Each row comes from the steps of one walk. Every step used is in the known rows, and no mark comes twice. Write the walk behind each row, first mark first.
In the rows, 128 means zero.
Known rows:
g > d > v > r: [164  99  79 157 131 162 146 160  83 179 162 110 153 158 147 102 122 112
 145  89 162 119 152 125 168 117 166 111 110 103 151 153 112 164 170 134
 132 127 105 164 133 103 117 118  72 119 173 113 165 127 109 178 141 156
 120]
g > d > f > v > r > b > y: [180 148 137 133 136 162 156 176  88 168 171 152 126 162 177 117 133 181
 189 121 100 143 115 103 149 120 186  74  83  71 127 115 114 158 160 143
  87 111 111 114 136 139  71  91  65 110 179  86 128  62  78 131 119 180
  92]
w > s > v > r > b > y: [205 156 122 141 125 170 148 161  65 171 151 121 146 173 153 145 135 127
 165 110  82 118 100 108 142  98 159  84  69 117 151  95  84 174 145 147
  78 110 115 103 140 123  53  75  87 125 168 119 124  81 114 139 132 125
 108]
z > v: [ 92 123 110 138 104  89  93 139  96 165 129 125 149 116 132 145 145 140
 104 132  87 150 164 105 111 124 116 123 123 143 150 121 146 121 150 146
 102 152 143 138 118 122 100 101 183 107  66 126 135 116 105 110 125 151
 121]
s > v > r > b > y: [196 144 136 154 140 169 134 150  85 172 167 139 145 177 161 141 127 149
 170 102 101 129 108 103 147 103 155  85  83  97 140 101  86 171 153 139
  91 124 116  81 139 134  65  77  81 130 184 129 141  75 103 146 131 150
  97]
w > s > v > g > d: [ 66 134 116 114  71 132 119 223  65 137  87 128 161  60 146 167 148 101
 152  91 115 115 183 154 152 119 198  80  88 151 193 119 144 126 140 151
 110 110 129 148 138 132 102 149 104 129 167  94 122 131 128 127  84 166
 126]
v > y > b: [157 104 152 113 148 100 142 167 113 152 104 105 135 159 158 158 153 157
 125 113 133 122  79 156 149 132 122 123 140 110 153 114 104 133 113 130
 134 137  59 142 173 127 121 132 115  82 172  86  88  95 106 170 138 121
 131]
f > v: [121 166 116  91  98 123 142 170 141 108 121 138 129 123 143 139 156 171
 144 148 106 135 135 126 142 158 138 111 116  92 151 135 117 158 143 130
 152 122 139 147 124 122 100 111 155 123 161 141 132 105  85 115 120 164
 138]
s > v > z: [102 167 121 149 128 115 134 145 136 109 128  96 120 134 124 148 160 126
 136 102  90  87 139 122 117 150 115 106 133 107 148 130  97 144 132  95
 152 119 142 121 135  81  61 103 103 113 202 163 134  82 140 151  99 117
  80]
g > d > f: [ 95 102 149 123 117 134 167 137 105 123 128 145 147 106 168 115 115 156
 148 118 106 126 136 110 119 129 187  95 102  83  89 155 164  85 130 144
 100 102 124 166 120 128 135 123  77 114 129  83 143 100  93 124 105 149
 116]
r > b > y: [180 137 157 149 152 144 129 133 108 177 165 145 103 145 161 134 144 142
 173 137 102 158 112 120 147 100 148 115 106 130 135  87 106 147 130 126
  84 124 116  87 124 153  85 116  91 129 150 105 111 102 114 131 122 152
  98]
f > d: [ 89 103 148 109  86 116 137 124  97 144 133 140 181 110 159 136 165 109
 153 152  89 144 131 152 130  88 131 126 121 129 145 160 151  94 109 137
 103 181 154 134 128 139  89 107 159 112 129  88 131 119 102 131 113 109
 125]
r > b: [137 138 167 136 143 150 156 139 116 139 143 148 124 109 153 150 123 125
 171 151  97 135 116  89 128 119 139 146 119 117 157 111  79 137 155 105
 137 147  96 130 132 148 102 117 101 147 154 113 103 125 123 147 101 162
  96]
y > v: [103 150 133 163 150 116 110 134  85 130 116 175 131  97 162 140 139 138
 133 132 114 115 114 112 121 143 144 122 118 119 134 136 123 165 125 130
 144 139 137 160 132 129  84 123 177 110 150 145 111 112 129 139  97 183
 137]
z > v > y: [136 131  95 162 121 100 107 183 119 138 122 110 170 180 115 148 180 135
  98 123 137 163 150 135 138 122 125 137 123 146 153 113 107 118 142 162
 116 159 101 128 122 140 110  92 178  94  73  96  98  73  83 113 145 147
 152]
w > s > v: [113 152 109 112  80 145 157 160  72 111  93 104 177 114 131 174 136  97
 122 109  57  93 124 120 122 116 153  97  76 126 165 125 100 139 121 153
 113  98 155 153 123 107  74  83 144 138 147 157 148 114 115 124 116  91
 155]
s > w: [126 134 126 144 120 138 131 138 153 155 120 100 126 104 154 135 132 144
  72 142 104 170 123 138 114 113 126 144 134 100 118  98 157 133  80 153
 143  97 122 129 144 120 138 147 125 139 140 153 148 180 116 133 113 122
 144]
d > g: [127 110 117 115 109 166 130 112 153 147 136 120 151 119 160 127 141 109
 158 103 102 132  97 120 174 128 150 137 110 154 171 133 131 104 138 134
 129 101 147 121  92 141 121 146 117 148 148 107 140 146 144 162 128 121
 169]
y > b > r: [ 92 110 165 113 166  98 164 124  92 119 133 111 108 113 162 128 119 181
 131 115 109  97  56 172 145 128 147  96 129 109 124  99 137 120 134 111
 145 128  92 145 151 123 156 115 134 129 198 123 126 129 149 174  99 143
 124]
v > g > d: [ 79 118 128 122 108 124 103 204 103 148 109 146 125  68 146 140 142 114
 151 106 159 132 185 158 153 122 182  99 123 154 167 116 164 115 139 134
 126 133 112 132 140 143 137 178  91 122 153  74 109 140 138 127  95 191
 107]
v > g > d > f > y > b: [145  81 195 101 122 108 191 204  71 156 103 119 152 122 219 122 120 140
 173 105  84  93  86 134 145 141 176 101 137 107 131 177 152  96 119 120
 125 143  83 147 164 139 126 147  75  55 198  63 108 124 124 164 114 158
  87]
v > r > b > y: [208 141 134 153 153 161 134 144  95 179 174 138 120 180 151 124 133 147
 169 116 122 139 101 112 143 107 144  94 102 111 131  98 101 169 150 132
  92 131 106  83 139 139  87  99  77 120 162 109 117  87 117 141 137 147
  97]
f > y > b > r: [119  97 170 121 167 108 200 155  80 119 130  95 128 145 169  96 117 158
 155 123 105 101  51 170 146 129 151 106 135 111 116 125 138 110 125 103
 154 143  89 131 146 136 151 107 142 106 214 130 121 132 153 170 109 156
 121]
g > d > f > v > r: [141 151  92 101 106 153 164 181 104 112 139 135 157 165 153 110 117 184
 138 109 122 104 125 102 127 161 176  75 104  47 113 169 132 162 172 158
 141 112 119 156 147 104 105  91  91 107 171 120 152  71  78 132 134 163
 123]
g > d: [ 82 101 116 125 130 124 127 168 102 146 120 139 132  86 121 124 123 130
 153 119 155 151 174 147 123 114 167 111 110 116 144 130 166 118 121 136
 118 128 114 147 123 129 113 154 106 130 152 104 130 119 119 137  98 178
 125]
r > b > y > v: [143 151 160 180 166 130 110 142  71 170 143 186 110 109 190 149 154 151
 173 141  96 141 103 106 137 122 159 109 106 118 146 101 106 178 125 125
 106 140 124 126 129 149  55 113 147 112 167 124  97  95 119 144  92 205
 110]
r > b > y > v > g > d: [ 88 138 151 156 133 125  94 214  64 180 122 185 113  55 184 153 157 128
 189 113 138 142 166 144 159 119 207  90 105 146 184 102 145 149 143 131
 112 144 106 131 143 158  86 171 104 113 182  73  88 117 129 137  68 243
  96]
w > s: [143 142 103  98  99 133 162 153  80 127 100  93 129 124 117 133 143  89
 110 142  94 111 111 133 122 121 134 119 103 158 149 118 123 137 113 143
 106  96 126 163 137 118 108 125 131 116 104 111 106 142 135 108 134  77
 156]
y > v > g > d: [ 60 128 131 146 121 116  91 209  78 152 105 176 126  53 163 155 153 120
 159 106 151 130 176 149 151 132 193  96 119 146 176 123 159 138 139 135
 137 141 113 148 142 142 109 181 122 115 165  87  99 129 137 136  76 228
 115]
f > v > y: [155 168  96 122 116 123 149 209 155  95 117 120 153 185 127 139 188 156
 125 141 149 152 123 146 163 154 135 135 119 105 152 122  85 144 142 150
 151 129 101 135 127 139 109 100 157 106 152 111  87  69  64 111 138 155
 158]
s > v > g > d > f > y: [130 110 153 142 104 145 199 215  81 115 112 130 195 140 194 104 121 108
 183 104  83 109 134 111 140 145 202 103 108 109 112 192 140  77 135 142
 124 137 139 116 109 147 116 109  91  87 175 105 138 115 108 122 103 170
  97]

Write each row's walk:
[112 114 154 127 169  99 172 152 100 110 136  97 123 156 152 128 148 179
 119 112 134 107  51 183 160 130 149 104 127 112 127  86 117 119 134 123
 147 133  65 139 153 136 163 107 140 118 195 103 100 100 130 166 113 143
 143]  v > y > b > r
[179 153  93 167 158 145 105 148  69 164 153 147 139 177 149 111 132 151
 131  95 147 106  98 119 132 134 146  80 107  98 114 134 128 198 146 156
 116 132 121 117 153 110  76 100 134 100 165 142 132  80 128 150 142 165
 127]  b > y > v > r
[109  86 159 136 147 101 185 151  74 139 151  98 157 148 187 129 175 155
 145 120 108 116  57 198 189 103 160 110 118 114 144 104 111 106 132 117
 135 154  87 167 141 139 148  88 141 108 203  84 120 114 108 194 107 136
 142]  f > d > v > y > b > r
[142 145 109 156 119 140 138 181 130 101 115 115 191 182 122 166 163 121
 124 101 136 134 127 141 150 130 146 126 101 111 148 118  72 128 133 162
 135 126 116 116 125 134 104  81 147 122 154 134 125  64  82 133 128 130
 151]  s > v > y
[121  78 114 161 126 148 143 146  92 189 151 126 132  96 166 125 143 101
 169 115 131 151 179 143 181 104 176 135 113 126 172 132 120 130 141 115
 119 115 123 183 101 126 120 135  88 125 165  99 158 162  97 167 106 169
 126]  g > d > v
[106  84 143 145 168 107 182 166  80 141 143  96 132 136 171 126 151 167
 144 108 138 119  86 196 188 116 177 106 118 109 149  92 115 116 136 118
 143 125  65 173 138 134 156 112 118 119 217  89 116 115 119 192 100 173
 138]  g > d > v > y > b > r
[117 106 148 144  73 135 113 170  89 180 140 142 150  95 210 150 190  75
 161 120 100 120 155 163 215 111 165 136 134 171 188 141 110 116 160 119
 121 160 145 147 125 146 137 146 108 108 140  57 124 177 114 153 107 130
 108]  f > d > v > g
[138 171 168 169 128 126  85 185  77 168 128 188 102  88 202 163 170 125
 164 115 111 118 120 131 177 142 177 102 120 159 175  98 109 169 157 127
 121 147 122 109 147 157  98 150 125 106 159  89  79 129 142 133  88 201
  97]  r > b > y > v > g
[151  72 147 136 150 109 153 181  88 186 118 101 138 138 184 158 167 140
 150 108 137 129 109 168 184 112 157 126 128 107 176 116  98 132 121 124
 130 130  56 180 155 127 113 139  89  81 196  66 109 111  89 195 126 154
 129]  g > d > v > y > b
[119 172 147  97  73 131 131 197 131 100 116 154 127 100 198 150 163 159
 137 118  91 100 125 123 178 181 178  99 126 117 143 141 123 131 174 135
 145 116 137 137 141 138 151 135 110 106 139  81 113 122  96 104 111 158
 110]  d > f > v > g
[103 124 163 149 116 122 127 169  71 148 131 177 132  89 207 129 143 156
 159 102 103 117 135 125 152 140 217  73 100 111 106 137 167 108 131 152
  85 104 135 145 132 146 125 142  86  92 140  58 124 100 105 117  93 183
 105]  b > y > v > g > d > f
[127 161 140  90  90 131 176 156 135  90 123 147 140 127 175 132 145 187
 138 147  69 121 117  97 139 174 164 101 109  65 109 157 122 133 150 143
 137 101 148 163 119 121 114  93 126 109 148 116 141  90  63 107 119 148
 128]  d > f > v
[ 97  94 183 123 148 108 207 190  65 117 129 111 136 121 201  97 119 165
 163 101 101  88  67 173 161 138 197  82 129 113 114 133 162  86 137 113
 144 134  85 137 148 146 164 127 107  98 217  84 115 129 148 166  87 178
 103]  v > g > d > f > y > b > r
[130 114 152  87 125 100 169 204 103 134  99 120 144 139 185 158 164 194
 141 121 111 125  91 145 152 147 165 100 124  64 150 131 119 127 124 138
 135 116  65 174 166 125 106 127 106  72 194  67  97  65  61 157 117 159
 131]  g > d > f > v > y > b
[143 106 154 138 113 138 201 207  90 122 117 130 172 146 185  81 124 112
 174 116 105 119 129 121 141 142 193 120 124 127 104 193 155  77 133 130
 122 144 121 120 114 152 133 129  85  77 158  79 120 126 119 116 112 169
  95]  v > g > d > f > y
[117 119 105 170 147 117 143 152 123 169 157  89  93 114 145 110 176  99
 158 117 129 123 168 146 162 133 139 133 145 128 165 129 111 139 140  74
 147 118 110 168 120  89  82 148  59 100 200 105 120 127 134 178  96 150
  80]  g > d > v > z
[ 86 129 149 112  70 139 162 186  66 114 100 137 161  82 185 149 133 120
 146  97  70  93 146 119 142 133 213  75  81 114 128 145 144  94 140 155
  96  89 137 164 127 127 127 122  74 109 138  70 136 110 104 116  93 134
 122]  w > s > v > g > d > f
[156 143 150 165 159 169 194 187  50 137 146 166 166 146 192 109 101 131
 193 129  94 111  98  70 117 134 188 114 104  75 133 170  90 152 173 126
 149 163  82 151 143 138  68  89  86 103 196 110 105  89 115 166  94 220
  83]  g > d > f > y > v > r > b
[110 146 132 179 165  99 172 181  93 119 124 126 114 130 168  88 160 126
 163 128  98 103 117 116 110 168 147 114 147 104 117 173 134 130 118  96
 160 142 118 152 131 105  48 129 110  55 208 127  86  85 141 151  79 186
  72]  g > d > f > y > v > z
[105 134 185 150 127 137 139 177  65 151 135 185 127  80 221 140 136 153
 179 117  88 123 128 105 151 132 223  79  94 106 122 128 142 112 151 139
  91 113 117 146 132 153 113 135  68 103 154  51 109  97 102 128  73 201
  93]  r > b > y > v > g > d > f
[ 70 114 154 130  86 113 127 173  83 141 123 150 149  86 192 134 131 146
 140 105  91 124 162 108 137 139 201  90 112 119 122 143 169  80 158 153
  90 120 133 156 125 141 147 134  95  96  99  56 129 108 100 112  97 167
 103]  z > v > g > d > f
[ 80 126 131 153 123 121 115 235  67 151  99 165 141  74 173 127 149 107
 174 110 149 133 171 148 151 134 195 104 122 154 173 148 159 128 133 134
 140 153 111 139 135 153  99 170 129  94 183  91  93 136 140 136  75 236
 110]  f > y > v > g > d
[192 113  83 160 134 167 143 136  97 165 170 107 150 185 148 103 123 112
 131  95 140 106 123 118 171 130 145 124 120 104 140 154  89 172 176 130
 139 124 113 156 135 101 127  95  86 118 158 126 164 134 113 175 160 125
 123]  d > v > r
[ 93 114 144 135 158  84 152 161  82 129 136  96 138 151 152 137 153 186
 112 112 114 119  72 171 154 126 144  98 124 119 137  82 128 114 139 133
 136 146  78 145 147 132 147  91 171 107 164 100 106  95 121 163 112 157
 137]  z > v > y > b > r
[ 94 147 135  89  91 126 177 176 118 103 120 150 140 103 178 128 140 187
 160 142  88 135 141 109 132 159 189  90 102  60 121 159 146 123 145 145
 130 100 142 172 116 122 105 110 115 112 160 107 141  87  57 112  98 176
 126]  g > d > f > v
[137 159 143 180 163 105 171 161 104 112 132 123 116 154 176  90 165 124
 153 130  89  88  91 106 105 175 128 128 150 111 105 177 118 139 125  90
 170 141 124 141 130 101  54 114 121  57 195 134  87  86 145 149  94 164
  77]  d > f > y > v > z
[193 140 127 156 141 139 115 150  82 197 173 139 130 175 153 131 137 155
 156 117  97 148 124 100 137 102 140  94 100 123 140  95 108 161 161 142
  76 144 114  90 137 137  69  86 106 109 132 105 122  80 108 131 139 157
  92]  z > v > r > b > y
[169 165 100 102 105 157 169 161 117  98 144 133 158 183 157 106 116 180
 121 113 108  96 101  92 131 169 163  82 110  52 100 173 114 165 180 152
 146 111 123 150 149  99 112  77 105 106 157 129 149  74  83 130 149 139
 126]  d > f > v > r
[137 149 113 118 106 128 171 215 140  93 119 131 163 167 151 132 180 174
 136 133 136 150 130 135 155 151 175 115 108  77 130 136 105 119 138 164
 133 112  99 155 127 139 113 102 125  91 152  82  99  53  42 113 122 173
 150]  g > d > f > v > y
[ 78 125 162 140 109 127 135 173  80 126 118 172 139  70 201 133 132 149
 148 107 103 105 137 112 143 145 215  89 109 109 117 150 162 100 145 143
 113 114 129 166 136 138 137 142  90 101 137  65 121 110 109 128  84 184
 111]  y > v > g > d > f
[ 96  86 175 123 163 108 219 165  64 115 130 107 139 133 189  88 106 175
 163 116  95 100  60 163 144 131 188  88 120  90  95 138 163  85 124 115
 136 132  87 152 136 138 151 111 113 103 218 102 128 117 134 172  92 170
 114]  g > d > f > y > b > r
[131 150 161 165 115 130 133 205  77 121 111 166 147 113 214 124 150 108
 154 114  99  94 110 114 158 170 181 117 137 150 128 172 122 127 151 128
 149 152 130 127 135 153 124 138 136  78 155  95  95 135 139 126 102 190
 103]  d > f > y > v > g
[212 159 146 135 131 163 161 155  99 156 175 144 127 180 181 121 136 177
 173 124  86 129  89  92 149 130 168  82  88  73 118 116  97 163 164 145
  96 113 114 100 138 138  78  77  75 109 166 100 125  70  82 129 133 157
  96]  d > f > v > r > b > y
[155 128 163  91 126 100 170 183 114 121 106 118 144 157 187 161 163 195
 129 124 100 115  66 137 155 160 152 110 129  68 138 139  97 134 127 137
 144 116  71 166 163 125 113 111 114  70 183  78  96  69  67 160 136 135
 134]  d > f > v > y > b
[155 163 141 159 160 165 147 152  71 142 149 163 139 139 167 142 118 132
 164 128 112 109  94  74 122 135 151 121 114  93 156 130  68 193 177 122
 156 162  85 144 154 128  73  98 115 129 182 132 102  98 131 161 106 193
  97]  y > v > r > b
[143 135 154 173 151 129 178 159  71 115 119 166 165 144 201 101 130 126
 160 141  80 108  86  90 120 157 166 127 121 103  96 192 131 131 120 131
 146 145 140 150 113 142  86  99 159  76 158 137 112 105 114 135 103 188
 118]  d > f > y > v
[129 169 125 182 171  95 103 143 109 154 143 127  74 135 146 123 187 142
 141 123 112 107 113 134 124 148 117 100 145 126 128 116 123 173 113  97
 136 123 131 120 143  98  41 133 122  76 192 137  88  78 153 146  97 161
  86]  b > y > v > z
[169 172 142 114 121 170 188 166 109 113 153 150 145 154 178 134 113 168
 170 137  79 109  91  64 127 151 167 109 103  57 142 141  71 169 193 128
 148 138  94 146 147 124  95  77  78 127 178 115 118  84  84 147 118 174
  94]  d > f > v > r > b
[165  98  94 149 107 162 149 136  75 179 172 112 186 170 173 109 145  98
 148 112 118 113 128 136 172 103 144 119 120 104 149 170 101 150 167 135
 121 157 133 160 135 113 102  87  99 110 156 101 165 125 101 179 147 114
 122]  f > d > v > r
[180 151 156 168 156 169 194 169  64 130 152 161 161 166 198 109 107 132
 178 130  80 101  74  56 116 146 168 125 109  79 127 167  72 161 175 124
 155 163  89 140 143 138  74  80  99 103 184 118 105  91 117 158 108 192
  85]  d > f > y > v > r > b
